What can hang from each mark:
J226: J359 J825
J456: J359
J359: J146 J226 J495 J842 J864 J968
J825: J864
J530: J146 J968
J842: J359 J523 J679 J879
J968: J530
J362: J456

Each row was made from one small tree. Brackets hold a mark, then the marks that hang from it, in the order of their numbers. Every link used is in the known rows. Write each row's tree.
Known rows:
[J456 [J359 J146 [J226 J825] [J842 J879] J968]]: [  0   4 -29 -13 -11  -5  -1   7 -14  12  -7  20 -25  17 -24  25  -6  22
   7  21  21 -51 -13  -4   6 -12  34   3   0 -21  23  25  -5   4 -16 -23
  21  -5 -30 -10  28   8  16 -11  -2  -9  14  24  -3  19   4 -10   9  22
 -23  35   0  17  17   3]
[J362 [J456 [J359 J842 J864 J968]]]: [-13  -3 -18 -11  -8 -11  -4   9 -21   7   8  14 -28  -8 -28  34  13  15
   1  29  11 -34 -15  13  38  -9  21  -6  -3  -9  23  18 -26 -18   3 -35
  24  -8 -39 -13  30   6   2  -8  -5   1  16  15   3  14  12  10  -3   5
 -24  54   1  42  34  17]
[J456 [J359 J226 J842]]: [-13  13 -13 -24  -1 -10  -6   0 -19  -2   6  13 -19  19 -22  39   6  12
   0  21  10 -35  -8  13  25 -13  16   8  -8 -19  21  14  -9 -14   7 -18
  15 -15 -23 -21  23   0  16 -10   5   0   5  29  -5  10   2   7 -11   9
 -23  57  -3  30  17   8]
[J359 J146 [J226 [J825 J864]] J495 [J968 J530]]: [ 11   1 -64  20 -36  -8 -35  20 -31  31 -21  27 -22  37 -21  23  -7  32
   2  32  17 -67 -46 -19  -3  20  34 -36  11  -2  10  49  -5  27 -32 -20
  49  11 -55   8  26  31   0   4   3 -36   9  35   1  10   1 -30  10  23
 -36 -18   4  23   6 -21]
[J456 J359]: [-20   4 -19 -39   0 -11   8 -10 -17 -10  11  12 -31  12 -22  41  13  18
   1  20  -2 -21  -1  28  44 -11  17   7 -10  -5  22   6   0 -24  14 -26
  15 -14 -18 -15   9  -4  -1  -9 -10   1  -2  23   7   4  -2   7 -19   3
 -17  68   0  38  32  14]
[J226 [J359 J146 [J842 J679] J864 J968] J825]: [  7  12 -45 -27 -38 -28  -8  -5 -26  23 -11   8 -10  24 -42   8  -5  10
  -1  14  19 -57 -32 -19  26  14  39   1 -17  -6   5  35  -8  26 -30 -29
  25   4 -37 -35  27  25  22 -10   2  -6  16  46  -8  14   4 -29  12   0
 -24  14   5  12  -6 -17]
[J842 J679 J879]: [-15 -20  -3 -45 -12 -21  16 -18  -8 -19   8 -17 -12   3 -26  22 -22  32
  -1  -3  10 -28  13  54  30   0 -12  42 -50  -9  27 -15  22 -30  23 -20
   9 -20   6 -37  17  -4   4  -1 -19  33 -30  51  14  12 -14   4   4  26
 -23  69 -22 -12  36  -3]
[J362 [J456 [J359 J146 J495 [J842 J523]]]]: [ -9   1 -25  -9 -10  -4   3   9 -21   2  10  12 -27  -7 -25  39  12  14
  -7  23  15 -17  -6  13  29 -15  17   3 -15 -14  26  20 -20 -25   6 -30
  26  -6 -36  -4  29   1  -1 -15 -15  -3  10  20   4  13  10  11   1   6
 -25  48   0  35  39  15]
[J226 J359 [J825 J864]]: [ -8  -5 -35 -44  -5 -20  -7 -30 -18  14  -7   5 -10  31 -37  32  29   2
   6  19  -5 -55 -10  -4  61  10  14  -5 -40   1   7  17  -1   3   5 -28
  26  -1 -30 -34  19  32   9 -19   2   7  -9  41  -6  -2  -3 -24 -17  -9
 -24  46  -7  27   1 -27]
[J362 J456]: [-14 -12 -20 -16  -6 -11   3   0  -9   1   8   8 -28 -12 -28  41  15  19
   1  21   2 -23  -3  36  54   3   8   0 -24  -4  24   4 -18 -31  22 -29
  25  -1 -26 -22  21   6  -9   1 -16  14  -3  21   9  11   9   7 -12   4
 -27  64  -3  30  43   2]
[J842 [J359 J146 J226 J495 J864] J679 J879]: [ -8  -4   3 -25 -44 -20  -2   1 -28  -5  10   7  -4  31 -30   0 -39  27
   5   2  23 -33  10  42   2 -10  -6  44 -39 -22  12  15  17  18  10 -14
  37 -22 -17 -13  31  15  15 -19   5  -1 -31  50   8   4 -27  -5   9  16
 -15  37 -34 -14  27   5]
[J362 [J456 [J359 J226 J864]]]: [-17 -10  -7 -15  -5 -12 -11   7 -18   0   4  19 -25   5 -26  34  20  21
   7  34   6 -39  -1  18  46  -6  12  -6  -8 -13  20  20 -21 -15  19 -28
  34  -8 -47 -15  28   7   2 -10   9   1   3   8  -1  10   9   5 -11  -4
 -25  59  -7  48  35  19]
[J359 J146 J495 J864]: [ -4   9 -55  -5 -47 -13 -13  15 -32   2  -1  15 -21  28 -17  13  -8  17
  -1  25  12 -23 -31   3  20   8  37   0  10  -7  16  36  -4  15 -27 -37
  35 -10 -46 -18  22  21  -1  -9  -8 -21  -6  37   4   8  -4  -3   5   3
  -9  15   9  20  20  -2]
[J226 [J825 J864]]: [ -6  -6 -35 -33  -3 -14 -13 -25 -10   8  -5   4 -16  28 -35  31  19   9
  12  20  -7 -54  -9  11  51  14   8  -8 -29   3  18   4   5  -8  10 -27
  26   1 -24 -18  16  35   2 -13   4  17 -12  35  -6   8  -9  -7 -19   1
 -26  53  -4  19  10 -24]
[J362 [J456 [J359 J146 J842]]]: [-10  -3 -21 -10  -2  -8   2  11 -16   4   8  14 -31  -6 -28  40  14  15
  -2  23  11 -23   0  17  39 -16  20   1 -12 -11  25  14 -24 -25   6 -29
  22  -4 -32 -10  21  -1   1 -10 -16   2  13  16   3  17  18  10  -3   6
 -27  58   1  37  40  16]
[J530 J146 J968]: [-12 -12 -29 -14  -9 -22 -17   7 -28  13  11   0 -24   3  -2  45  -8  12
 -18  10   8 -14   8  36  43  32  -3 -14 -13   5  15  17  23 -29   1  -7
  19   7  -7 -15  -3  -6  -1  26 -20   8  -3  33  -3  -3  16 -22 -31   3
 -39  24 -23  44  26 -12]
[J359 J146 J226 J842 [J968 J530]]: [ 11  16 -55  23 -28 -10 -21  22 -22  29 -13  21 -23  11 -24  26 -22  28
  -4  14  25 -44 -39  -1  -1  21  41 -15  14 -13  12  30 -16   4 -36 -10
  24  12 -26 -15  22  12  15  21 -10 -18  30  38   0  21  17 -12   9  24
 -39   1   8   4  15 -18]
[J359 J226 J495 [J842 J523 J879] J864]: [ -3  13 -20  -9 -38  -5 -18  -1 -26  -1   0   1  10  20 -14  12 -21  12
  -2  13  27 -36 -30   1  -1  13   5  24 -23 -37  18  24  -1   4  -9 -22
  26 -17 -31 -39  59  31  22 -18  19   4 -14  53  -5   3 -18   4   6   9
 -16  20 -21  -4   4 -18]
[J842 [J359 J146 J226] J523 J679 J879]: [ -7   3   5 -43 -28 -19  20 -32  -9  -9  16  -2  -9  10 -39   7 -35  32
   7 -19  17 -16  35  59  16   9 -14  59 -66 -25  15 -12  39 -17  40   2
  32  -2   8 -12  29   5  15 -13   0  22 -25  43   9   5 -31  -2  -4  10
 -24  53 -33 -34  42  -1]
[J362 [J456 J359]]: [-18 -10 -11 -23   3  -9   4   2 -14  -3  10  13 -32  -7 -27  44  21  19
   2  26   2 -25   4  28  51 -13  10  -1 -18  -7  25   9 -20 -32  23 -30
  25  -8 -32 -11  19  -2  -6  -8 -11   6   3  13   7  10  10  10 -12   2
 -25  69  -4  45  44  18]
[J530 J146]: [ -8  -5 -32 -22 -12 -18  -6   2 -18   4   7   3 -23  11 -13  37  -2  13
 -10   9   2 -24   9  37  44  18   6   4 -16  -4  17   8  14 -24  11 -16
  20   2  -8 -23  -2   0  -4  15 -20   9  -5  32   5   2   8 -13 -24  -1
 -28  42 -12  22  29  -8]
[J362 [J456 [J359 J226 [J842 J679 J879] J864]]]: [-14 -11   3 -15  -5 -14  -9   8 -20  -2   3   9 -16   2 -28  30   6  19
   3  25  16 -43   1  18  32 -13   4   8 -20 -20  22  16 -21 -18  14 -25
  26 -15 -39 -20  34   5  13 -14   7   9   3  21  -2  15  10   8   0   7
 -28  60 -15  35  30  18]

Write each row's tree:
[ -4  10 -26 -24 -37 -23   3 -16 -20   1   5 -13  -4  -5 -32   5 -31  21
  -1  -3  24 -36 -24  20  11  24  16  30 -23 -16  20   0  13 -14 -11 -29
  13  -8  -8 -36  45  16  20  -1  -2  22   4  50   4  15 -14   6  11  21
 -22  31  -8 -19  19 -10]
[J359 [J842 J523 J679 J879] J864 J968]
[  0  10 -46   5 -48 -13 -29  23 -30   8 -10  23 -13  41 -14   9  -9  22
   6  34  17 -43 -31  -9   7  12  34  -5  14 -18  12  47  -5  30 -23 -26
  48  -8 -62 -22  33  26   8  -7  14 -28  -6  32  -5   9  -5 -14   7   5
 -13   3   4  21  11  -5]
[J359 J146 J226 J495 J864]
[  8  10 -49  15 -39 -11 -20   8 -25  21 -17  15  -8   9 -25   3 -33  34
   3   5  29 -44 -34  -3  -5  37  36   2   5 -29   8  29  -3   8 -35 -14
  26  11 -28 -23  42  26  24   9  10 -10  21  38  -2  17   6 -11  13  15
 -32  -5  -7  -9  15 -19]
[J359 J146 J226 [J842 J523 J879] J864 [J968 J530]]
[  8  12 -52   3 -43  -8   5   9 -32   9   3  -6 -14  -5 -23  18 -44  31
 -23  -7  34 -18 -34  11 -21  13  22  18 -21 -13  20  20   8 -15 -33 -19
  15  -1  -7  -7  33   4   7   4 -32  -7   9  62  16  15  -4  -2  28  38
 -36  -3  -7 -19  25 -12]
[J359 J146 J495 [J842 J523 J679 J879] [J968 J530]]
[ -4  18  -4 -42 -32 -26  -1 -37 -17   8  15   2 -11  19 -50  13 -16  23
  10  -2   7 -43   8  38  24  25  -7  25 -50  -5   9  -3  33  -6  40  -3
  45  10 -12   2  32  21  14  -9  18  14 -10  37   0   2 -35  -8 -15   3
 -33  40 -17 -13  22  -5]
[J842 [J359 [J226 [J825 J864]] J968] J523 J679]
[ 10   4 -59  19 -54 -12 -42  28 -37  28 -22  32 -18  39 -21   7 -17  35
   3  35  20 -66 -58 -23  -5  27  43 -35  24  -7   4  61 -11  41 -42 -24
  51   9 -67  -2  31  37   6   4  18 -41  11  32  -2   8   0 -31  14   8
 -30 -25   2  29   2 -13]
[J359 J146 [J226 J825] J495 J864 [J968 J530]]
[ -5   4 -31 -17 -13  -7 -15   7 -25   6  -4  23 -24  41 -20  30  12  17
   6  34   9 -49 -10  -9  17 -14  24  -9   0 -13  19  36  -1  10  -3 -24
  38 -11 -51   1  21  13   7 -22   8 -22  -2  23  -7  10  -3 -10  -2   9
 -20  32   1  39  13   7]
[J456 [J359 J146 [J226 [J825 J864]] J495]]
[  7  32 -71   8 -59 -11  -7  14 -33  18   0  10 -16   8 -22   8 -24  13
  -7  15  29 -22 -52 -16  -6  21  51   3  16 -12  17  38  -3  13 -47 -37
  31   0 -40 -12  44  26  10  -5 -11 -21  19  44   2  14  -6  -1  18  15
 -14 -10  17  -2  12 -11]
[J359 J146 J495 [J842 J523] J864 J968]
[-12   3 -27  -8 -24 -12 -25  18 -41   7  -1  24 -23  29 -12  29  -1  26
  -5  33  12 -47 -30   1  13   2  22 -19  19 -10  10  42  -6   7 -11 -22
  35 -12 -48  -2  22   7   4  -1  12 -31   7  23   4  -1   1 -12  -6   5
 -26  18  -7  53  15  14]
[J456 [J359 J226 J495 J864 [J968 [J530 J146]]]]
[ 17  23 -38  -3 -37 -14 -26   3 -28  16  -8  -1   2  40 -30  14 -16  10
  -3  14  28 -55 -22 -22 -14  13  13  10 -27 -23  15  33  10  13 -14 -10
  41   0 -43 -10  43  29  26 -22  14  -3   0  54 -20  21 -10 -11  18  18
 -37   1  -4 -10  -5 -21]
[J359 J146 [J226 [J825 J864]] J495 [J842 J523 J679]]
[ -4   0 -27   5 -14  -4  -7  23 -22  12   3  21 -29  -1 -22  37   9  19
  -2  32  20 -37 -17   3  16 -16  26  -8   1 -15  25  32 -26  -9  -5 -29
  34  -5 -49  -3  34   3   1  -9 -10 -14  16  16   2  17  14   2   8  17
 -28  36   4  38  33  15]
[J362 [J456 [J359 J146 J226 J495 J842 J968]]]
[-12  24 -20 -28 -38 -17   0 -29 -17   8  15  19 -16   9 -37  12 -10  21
  14   4   5 -23  -6  38  35  29  14  18 -22 -13   8   6  15  -1  27 -13
  42  10 -17  -9  35  28   8  -4  18   0  -3  25   6  -7 -29  -4 -26 -11
 -16  37 -11   0  29  -5]
[J842 [J359 J226 J864 J968] J523]
[ -3   1 -44 -36 -28 -23  -7 -13 -20  13 -11  15 -15  30 -37  13  12  12
   5  19   4 -44 -18  -8  51  15  35  -2 -21  -7   5  33  -7  20 -13 -30
  28   5 -39 -36  18  29  11 -14   5  -6   2  35  -5   3   2 -29  -6 -17
 -17  30   0  26   2 -17]
[J226 [J359 J146 J864] J825]
[ -6   7 -17 -37 -43 -15  29 -26 -18  -6  23  -5 -17  -4 -35   8 -41  32
  -4 -17  21  -6  13  54   2   4  -1  53 -54 -14  20  -3  38 -14  20 -15
  31  -6   7   1  34   5   1 -12 -22   9 -21  50  23   2 -36  -1   8  23
 -18  36 -24 -32  45   2]
[J842 [J359 J146 J495 J968] J523 J679 J879]
[ -8  -1 -29 -47 -22 -23  -7 -21 -20   8  -6   9 -10  26 -36  19  16   8
   4  18   0 -47 -21   0  59  15  20  -1 -32  -6   6  25  -7  12   0 -30
  23  -1 -34 -45  21  29  11 -14  11   3  -7  38  -4  -3  -4 -25 -14 -20
 -17  42  -8  31  -1 -18]
[J226 [J359 J864] J825]
[ -9  19  -3 -33 -43 -29  -8 -27 -29   3  16   6 -10  16 -46   7 -27  31
   3  -5   8 -32  -4  46  24  33  -6  23 -36  -7   1   3  24  -8  31   0
  42   6 -12  -4  28  16  15   2  22   5  -4  40   7  -3 -28  -5 -17  -5
 -33  32 -22  -4  25   3]
[J842 [J359 J226 J864 [J968 J530]] J523 J679]
[ 17  15 -57  13 -26 -10 -25  11 -14  36 -20  20 -16  26 -32  19  -8  14
  12  24  23 -70 -32 -24   1  17  44 -15   8 -14  17  32  -7  22 -34 -20
  35  11 -42 -11  34  33  20   0   4 -10  24  32 -14  27   7 -20  12  25
 -32   4  14  -1   1 -27]
[J359 J146 [J226 [J825 J864]] J842 J968]
[ -6  22 -29 -25 -31 -16  -4   4 -36  -6  11   5 -16  23 -25  19  -9  11
  -9  15  19 -21 -16  -2   9  -9  23  17  -4 -16  18  27   3  -4 -13 -27
  23 -18 -35  -8  28   4  17 -23   2 -12   6  37  -5  13  -4   8   6   7
 -19  33   2  22  15  17]
[J456 [J359 J146 J495 [J842 J523 J679] J864]]
[  5   2 -39 -11 -22 -12 -15   2  -7  13 -16  22 -22  32 -27  20  -1  26
  13  24   9 -50  -9   4  26  16  29  -5  -9 -14  17  25   0  11  -1 -14
  37  12 -39 -19  18  21   7  -1   7  -5   0  25  -9  18   0 -21  -4   4
 -25  29   4  11  15 -17]
[J359 J146 [J226 J825]]
[ 13  11 -46   3 -41 -10 -17  -1 -13  24 -21  15  -6  17 -30  -5 -27  24
  14  12  31 -62 -30 -18  -5  31  41   7  -2 -31  16  31   3  24 -32 -23
  33  12 -37 -24  52  38  28  -6  20  -1  17  33 -12  24  -5 -20  18  13
 -23  -1  -2 -16   4 -24]
[J359 J146 [J226 J825] [J842 J523 J879] J864 J968]
[  8   6 -45  -1 -35  -5 -21  14 -19  12 -13  23 -17  37 -19  21  -5  23
   3  30  16 -48 -25  -7   5   6  27  -7  -6 -15  18  41  -3  23 -13 -19
  44   2 -50 -11  27  24   2  -9   4 -20  -8  35  -6  11  -7 -21   7  11
 -23   9   3  16  10 -15]
[J359 J146 [J226 J825] J495]
[ -9   7 -27  -8 -40 -13 -29  10 -30   1  -4  16  -7  36 -14  17  -3  18
   5  35  11 -47 -35   3  18  12  16  -3   1 -16  13  36  -7  18  -5 -26
  42 -16 -53 -30  38  28   7  -8  22 -14 -17  37  -4  -1 -14  -6  -5   3
 -15  21  -6  27   8  -7]
[J359 J226 J495 J864]
[  1  12 -35  -1 -47 -13 -22   9 -35  23   2  34 -20  31 -33  12 -17  22
   4  18  13 -41 -31  16  13  10  26  -9  -1  -6   2  38  -8  32 -11 -18
  46   5 -36   7  23  32   5  -4  11 -31   0  33   7  -4 -13 -19  -7  -1
 -22   8 -11  20  16  -6]
[J842 [J359 J146 [J226 J825] J495 J864 [J968 J530]]]
[-12   5 -13 -29 -31  -2  20 -29 -12   0  18  11 -12  -3 -24  20 -24  27
   5  -5  16 -14   3  49  11   9  -1  38 -47 -24  19  -1  22 -11  27 -15
  33  -3   1  -9  44  19   0 -11  -7   5 -24  40  21 -11 -38  -4  -9  13
 -13  40 -29 -18  40 -12]
[J842 [J359 J226 J495 J968] J523 J879]
